Every row comes from one small tree of marks. The marks that hang from a mark follow it in brackets, in alphabetical order. Every link used is in the known rows. Which tree was each row made from?
Known rows
kasedum{seris{gurek}}: -1.460  -0.211  0.871  0.304  0.192  -0.573  0.508  -0.590  -0.040  -2.074  1.608  -0.125  0.070  -1.585  0.913  0.614  0.499  0.391  0.452  -0.060  -1.030  -0.748  1.188  -0.258  -1.666
dinu{seris{gurek}}: -0.016  0.166  0.810  0.980  -1.249  0.714  -0.011  0.005  1.704  -1.412  1.203  -0.724  1.176  -0.218  2.545  0.328  1.672  0.964  -1.252  1.825  -1.038  -0.046  2.650  -0.791  -1.237
veli{gurek{natunu seris}}: 0.371  1.196  0.452  -0.670  -2.334  0.266  -1.033  1.473  -0.201  0.412  -0.384  0.833  0.576  -0.762  1.088  -0.076  0.616  0.223  0.506  1.801  -0.650  0.069  -1.450  -0.312  1.684
dinu{seris{geso{natunu} gurek}}: 0.109  0.382  1.113  -0.829  0.987  1.632  0.098  -0.652  0.689  -1.752  0.405  -1.496  0.231  0.295  1.336  0.157  -2.745  -0.836  -0.222  2.989  -0.706  1.147  2.064  -0.560  -1.041
dinu{seris{geso{natunu}}}: 0.417  0.205  0.319  -1.066  -0.801  1.412  -0.165  0.136  0.544  -1.686  -0.485  -0.422  -0.039  0.763  1.294  0.109  -1.442  0.076  -1.770  2.124  0.195  3.531  1.555  -0.338  -0.143
dabe{seris}: -1.012  -0.232  -1.707  0.088  -2.588  -1.706  1.484  0.685  0.000  -0.676  0.402  -0.704  2.729  -0.463  -0.007  -0.025  1.418  1.812  0.193  -0.189  -0.293  2.233  2.000  0.098  -0.439
veli{gurek{natunu}}: 1.194  -0.159  -0.405  -0.310  -2.748  0.910  -1.466  1.265  0.040  1.061  -0.359  0.964  1.327  -1.649  1.978  -0.452  1.493  0.458  -0.473  2.884  -2.404  1.533  -1.594  -0.198  -0.113
kasedum{veli{gurek{natunu}}}: 1.513  -0.737  0.403  -0.058  -2.128  0.694  -2.112  0.027  -0.843  2.161  -1.884  0.746  1.730  -1.939  -1.382  -0.611  0.581  0.578  -1.021  1.322  -2.174  1.122  -1.610  -0.272  -1.017
kasedum{seris veli}: -0.872  -0.968  0.764  0.328  -0.825  -0.695  -0.138  -0.933  -1.077  -0.611  -0.632  0.604  -0.077  -1.420  -2.563  0.340  0.776  1.568  -1.331  -2.628  -0.216  1.274  1.095  -0.222  -1.857
veli{kasedum{seris}}: 0.565  -0.851  1.150  -1.276  -0.796  -2.704  -0.586  0.901  -0.054  -1.326  0.755  0.578  1.645  -1.032  0.314  0.267  3.365  1.456  -0.889  -0.404  0.203  1.140  -0.533  -0.329  -0.669
seris{dinu geso gurek{natunu}}: -0.233  -0.007  -0.802  1.638  1.824  2.024  -0.215  -0.451  1.417  0.874  0.474  -0.519  0.147  1.126  1.462  -0.323  -2.903  -1.391  0.897  0.146  -1.046  -1.374  -0.446  0.355  -0.293
dinu{seris{geso gurek}}: -1.727  0.248  1.369  -0.635  -1.356  0.560  -1.177  -0.461  2.020  -1.480  0.519  -1.145  0.996  1.233  2.364  0.551  -0.792  0.070  -0.788  1.494  0.233  0.192  3.709  -0.951  -0.987
kasedum{veli}: -1.067  -1.373  0.557  1.493  -2.467  0.544  -0.916  -0.328  0.051  0.368  -1.413  -0.347  -0.078  -1.088  -1.466  -0.573  1.038  1.423  -1.116  -1.372  -0.646  1.687  1.279  -0.102  -1.309
kasedum{veli{gurek{natunu seris{geso}}}}: -0.455  0.552  1.710  -1.921  -2.007  0.018  -2.990  0.246  -0.694  1.440  -2.517  0.085  0.082  0.124  -1.998  -0.082  -2.656  -0.522  0.478  -0.004  0.126  0.200  0.108  -0.653  0.672
veli{gurek kasedum}: 1.332  -1.061  1.379  -2.602  -3.849  -2.591  -2.757  1.879  0.166  0.622  -0.392  0.015  2.239  -1.503  1.373  -0.422  5.538  1.360  -1.042  2.822  -0.780  1.433  -0.800  -0.549  0.078
gurek{seris}: -2.231  0.395  0.759  0.668  -2.777  -0.077  0.356  1.092  0.923  -1.405  -0.067  -0.211  -1.089  0.093  1.145  -0.046  1.642  0.899  0.289  -0.741  0.892  0.285  1.503  -0.050  1.312
kasedum{seris veli{gurek{natunu}}}: 1.415  -0.371  0.780  -0.726  -0.657  -0.690  -1.580  -0.490  -2.251  1.301  -1.094  1.557  1.361  -2.373  -2.340  0.127  -0.069  0.698  -1.101  0.061  -1.570  0.981  -1.739  -0.523  -1.110
geso{natunu seris}: -1.057  -0.155  -1.465  -0.074  0.184  0.633  1.034  0.238  -0.348  -1.072  -1.134  0.354  -0.041  0.594  0.368  -0.890  -0.211  0.041  0.522  0.907  -0.304  3.000  -0.096  0.614  0.908
kasedum{seris{dinu} veli{gurek{natunu}}}: 2.781  -0.357  -0.396  0.407  0.787  -0.717  -0.660  -0.686  -1.655  2.632  -0.767  1.929  0.004  -1.195  -2.653  0.284  1.626  0.474  -1.683  -1.123  -0.619  -0.979  -2.994  -0.020  -0.702
geso{natunu seris{dinu}}: 0.319  0.020  -2.766  1.395  1.558  0.733  2.015  -0.145  -0.043  0.204  -0.803  0.731  -0.818  1.276  0.176  -0.631  1.498  -0.338  -0.112  -0.616  0.804  1.367  -1.374  1.107  1.618
seris{dinu geso gurek}: -1.422  -0.467  -0.074  1.141  0.194  0.919  -0.294  -0.443  1.745  0.026  0.462  -1.179  -1.425  1.159  1.557  -0.011  -0.185  -0.872  0.183  -0.541  0.718  -1.415  1.448  0.142  -0.352
gurek{natunu seris}: -0.793  0.833  -0.092  1.398  -1.146  1.736  0.011  1.266  0.279  -0.611  -0.108  0.771  0.478  0.084  1.272  -0.219  -1.134  0.232  0.907  0.031  -0.551  0.242  -0.906  0.076  1.167

Which tree is each row?
-0.727  0.243  -2.485  2.521  2.595  1.143  0.975  -0.318  0.992  1.311  -0.026  0.864  1.476  1.822  1.051  -0.468  -0.636  -1.083  1.241  -0.407  -0.758  -1.802  -1.217  0.559  0.717 | geso{seris{dinu gurek{natunu}}}
1.561  -0.567  1.255  -3.834  -0.398  -3.738  -1.946  0.674  -0.132  0.709  0.154  0.766  0.290  0.248  -0.463  0.685  4.007  0.356  -1.643  0.072  2.197  -0.283  -1.058  -0.441  0.914 | veli{gurek kasedum{seris{dinu geso}}}
0.531  -0.287  -1.053  0.269  0.779  1.784  1.029  -0.339  0.353  -0.184  -0.172  -0.389  -2.677  0.709  0.443  -0.377  -1.039  -0.825  -0.471  0.149  0.747  1.630  -0.730  0.771  0.846 | seris{dinu geso{natunu}}
-0.117  0.639  0.599  0.136  0.125  2.057  -0.826  -0.140  1.771  -0.737  0.092  -0.546  2.461  1.224  2.284  0.278  -3.099  -0.603  -0.404  2.169  -1.362  0.354  1.822  -0.776  -1.000 | dinu{seris{geso gurek{natunu}}}
0.190  0.083  -1.983  1.777  3.587  1.236  1.835  -0.824  0.001  0.168  0.289  -0.158  -1.094  0.954  0.154  -0.590  -0.131  -1.263  1.302  0.321  -0.169  -0.606  -0.773  0.886  0.679 | geso{natunu seris{dinu gurek}}
0.902  0.040  -1.338  3.501  1.691  2.463  0.968  -0.032  1.020  1.038  1.084  0.128  0.421  -0.029  1.480  -0.471  -0.169  -0.428  0.381  0.517  -2.004  -2.230  -1.608  0.467  -0.388 | seris{dinu gurek{natunu}}
-0.235  0.387  -0.518  0.537  3.419  0.963  0.715  -0.837  -0.045  -0.003  1.248  0.385  -0.215  0.764  0.434  0.588  -3.238  -1.541  0.543  -0.826  -0.261  -2.140  -0.950  0.149  -0.347 | kasedum{seris{dinu geso gurek{natunu}}}
-0.818  -0.827  1.604  0.603  0.706  -0.573  0.238  -1.727  -0.941  -0.746  0.045  -0.339  0.335  -2.088  -2.383  0.393  -0.710  0.577  0.243  -1.598  -0.658  -1.216  1.355  -0.373  -2.718 | kasedum{seris{gurek} veli}
0.206  -0.092  -0.461  0.703  2.336  1.912  1.254  -0.943  0.321  -0.217  0.930  -1.243  -2.218  0.259  0.695  -0.390  -2.158  -1.579  0.953  0.801  -0.161  -0.783  -0.282  0.614  -0.314 | seris{dinu geso{natunu} gurek}
1.116  0.165  -2.688  -0.417  1.198  -0.338  2.378  -0.128  -0.576  0.229  0.221  -1.065  -0.108  1.252  -1.452  -0.130  -1.604  -0.267  0.420  -0.323  0.912  2.034  0.093  0.751  0.581 | dabe{seris{dinu geso{natunu}}}
-1.452  -0.151  -1.794  1.883  1.339  -0.113  0.523  -0.592  1.154  0.492  0.190  0.037  -0.460  1.905  0.994  -0.305  1.881  -0.289  0.589  -1.000  0.646  -1.759  0.806  0.529  0.951 | geso{seris{dinu gurek}}
-0.723  0.970  -0.448  1.321  0.574  1.331  0.344  0.763  0.971  0.294  -0.456  0.683  -2.035  2.363  0.868  -0.025  -2.227  -0.836  0.265  -1.786  1.392  -0.888  -0.647  0.246  2.349 | gurek{natunu seris{dinu geso}}
0.689  1.194  -1.076  2.897  0.400  1.743  1.283  0.927  0.711  0.623  0.220  1.246  -1.246  1.221  0.647  -0.236  0.500  -0.083  0.100  -1.552  0.343  -1.379  -1.994  0.544  1.922 | gurek{natunu seris{dinu}}
1.987  1.312  -0.452  1.017  -0.812  0.005  -0.364  1.373  -0.083  1.848  -0.020  1.544  -1.050  0.208  0.761  -0.017  1.904  -0.178  -0.188  0.584  0.035  -1.705  -2.528  0.141  2.420 | veli{gurek{natunu seris{dinu}}}
0.916  0.542  2.140  -3.791  -1.883  -1.473  -3.625  1.972  0.106  0.793  -1.282  0.349  2.418  0.709  0.684  -0.154  0.341  -0.477  0.680  2.109  0.373  0.313  -1.288  -0.669  2.000 | veli{gurek{natunu seris{geso}} kasedum}
-1.391  0.874  1.017  -1.321  -0.411  1.665  0.941  0.454  -0.290  -2.195  -0.444  -0.694  -2.261  0.377  0.404  -0.066  -3.062  -0.769  1.046  0.273  1.181  1.732  0.584  0.122  1.632 | gurek{seris{geso{natunu}}}
0.762  -0.542  1.788  -3.446  0.060  -0.963  -1.294  -1.018  -2.956  -0.410  -1.696  0.000  -0.932  -2.324  -3.363  0.347  -1.686  -0.244  -0.857  0.496  0.168  1.667  -0.259  -0.339  -1.329 | kasedum{seris{geso{natunu}} veli{gurek}}
-0.693  -0.198  -2.134  -0.310  -0.926  -1.415  1.307  0.256  0.650  0.604  0.015  -0.725  0.525  1.830  -0.623  0.137  0.527  0.722  -0.039  -1.841  1.580  1.127  1.971  0.448  0.543 | dabe{seris{dinu geso}}
1.582  0.418  -3.070  2.416  2.275  0.162  2.647  -0.136  0.209  1.637  1.690  -0.436  2.746  0.221  -0.230  -0.177  -1.017  0.105  1.780  0.024  -1.721  -1.466  -0.829  0.466  -0.684 | dabe{seris{dinu gurek{natunu}}}
1.696  -0.854  -0.019  -0.213  0.821  -2.348  0.680  0.594  0.035  0.228  0.835  0.933  -0.012  -0.167  0.082  0.272  4.887  1.309  -1.689  -1.713  0.827  -0.828  -1.305  0.213  0.225 | veli{kasedum{seris{dinu}}}
0.746  0.421  -2.105  -0.215  3.062  0.082  2.771  -0.837  -0.460  0.136  0.981  -1.861  -0.272  0.509  -1.307  -0.092  -2.827  -0.768  1.813  0.511  0.198  -0.241  0.615  0.595  -0.534 | dabe{seris{dinu geso{natunu} gurek}}
-0.103  -0.248  1.716  -2.490  2.318  -1.270  -1.593  -0.060  -0.087  -0.876  0.625  -0.266  3.444  -0.012  0.319  0.265  -2.622  -1.079  1.139  0.879  -1.088  -0.766  -0.529  -0.507  -1.333 | veli{kasedum{seris{geso gurek{natunu}}}}
0.098  -0.622  0.280  1.906  2.104  -0.396  0.896  -1.991  -1.017  0.711  0.413  0.082  -1.288  -0.909  -2.621  0.449  0.886  0.327  -0.549  -2.838  0.224  -2.889  0.135  0.067  -1.958 | kasedum{seris{dinu gurek} veli}
1.376  -0.333  1.090  -0.734  2.292  -0.684  -0.462  0.301  -0.708  -0.671  1.230  0.450  3.540  -1.522  0.716  -0.055  -0.089  -0.070  0.987  1.139  -2.221  -1.497  -2.161  -0.354  -1.655 | veli{kasedum{seris{gurek{natunu}}}}
0.441  -0.684  1.539  -1.522  -2.002  -2.045  -1.624  -0.585  -1.659  0.406  -1.002  1.047  0.017  -2.706  -2.365  0.576  2.674  1.453  -1.587  -0.593  -0.049  0.510  -0.063  -0.566  -1.438 | kasedum{seris veli{gurek}}
-1.032  -0.323  0.875  -0.592  0.870  2.178  0.126  -0.595  -0.156  -1.665  0.345  -1.742  -0.748  -0.790  1.031  -0.395  -3.584  -1.432  1.452  2.266  -1.072  1.343  0.868  0.129  -1.025 | seris{geso{natunu} gurek}
0.122  -0.037  -2.355  1.566  0.671  -1.287  2.438  -0.396  0.373  0.622  1.672  -1.295  1.508  0.026  -0.587  0.005  1.599  0.779  1.065  -0.698  -0.218  -1.662  0.995  0.382  -0.630 | dabe{seris{dinu gurek}}
1.255  0.521  1.264  -0.163  -1.837  0.268  -2.133  0.206  -1.219  1.546  -1.879  0.668  0.337  -1.186  -1.743  -0.385  -0.144  0.479  0.319  0.349  -0.825  -0.287  -1.419  -0.481  0.602 | kasedum{veli{gurek{natunu seris}}}
-0.671  0.234  1.985  -0.839  -3.390  -1.231  -2.393  0.348  -0.876  0.962  -1.642  0.024  -0.769  -1.292  -1.673  -0.168  2.399  1.017  -0.327  -0.374  0.846  -0.138  0.621  -0.574  0.453 | kasedum{veli{gurek{seris}}}
-1.865  0.608  0.343  0.617  -0.894  0.046  0.157  0.374  1.171  -0.395  0.005  -0.127  -3.159  2.282  0.782  0.312  0.476  -0.299  -0.055  -2.489  2.923  -0.695  1.197  0.261  2.484 | gurek{seris{dinu geso}}
1.261  -0.586  0.642  0.328  2.268  -2.035  0.730  -0.216  0.185  0.122  1.818  0.108  0.780  -0.495  -0.025  0.308  3.437  0.508  -0.195  -0.781  0.042  -2.716  -1.415  -0.031  -0.547 | veli{kasedum{seris{dinu gurek}}}
-0.065  0.862  -0.102  0.365  1.167  1.429  1.390  0.206  -0.028  -0.718  -0.152  -0.132  -3.699  1.592  0.186  0.021  -1.437  -1.010  0.551  -1.062  2.038  0.181  -0.449  0.645  2.530 | gurek{seris{dinu geso{natunu}}}
1.537  1.115  0.466  -1.548  -0.229  -0.270  -0.089  0.476  -0.532  0.368  -0.455  -0.004  -3.602  0.314  -0.138  0.035  0.556  -1.151  0.159  1.109  2.146  -0.419  -1.356  0.292  2.622 | veli{gurek{seris{dinu geso{natunu}}}}
-1.314  -0.159  -0.347  -0.154  0.269  -0.911  1.008  -0.284  0.238  -0.811  0.601  0.710  -2.334  0.955  0.156  0.815  0.892  0.197  -1.231  -2.501  2.196  0.117  0.753  0.300  0.683 | kasedum{seris{dinu geso}}
-2.492  -0.939  1.442  -1.416  -0.895  -0.695  -1.174  -1.221  -0.739  -0.999  -1.176  0.112  -0.712  -0.176  -2.536  0.537  -1.606  0.613  -1.193  -2.678  0.987  1.771  2.377  -0.407  -1.438 | kasedum{seris{geso} veli}
-2.179  -0.159  -0.450  -1.428  -0.828  -1.427  0.777  -0.190  0.559  -0.991  0.684  -2.111  2.406  0.507  -0.063  0.139  -2.270  0.184  2.094  0.358  0.064  0.656  3.697  -0.260  -1.244 | dabe{seris{geso gurek}}
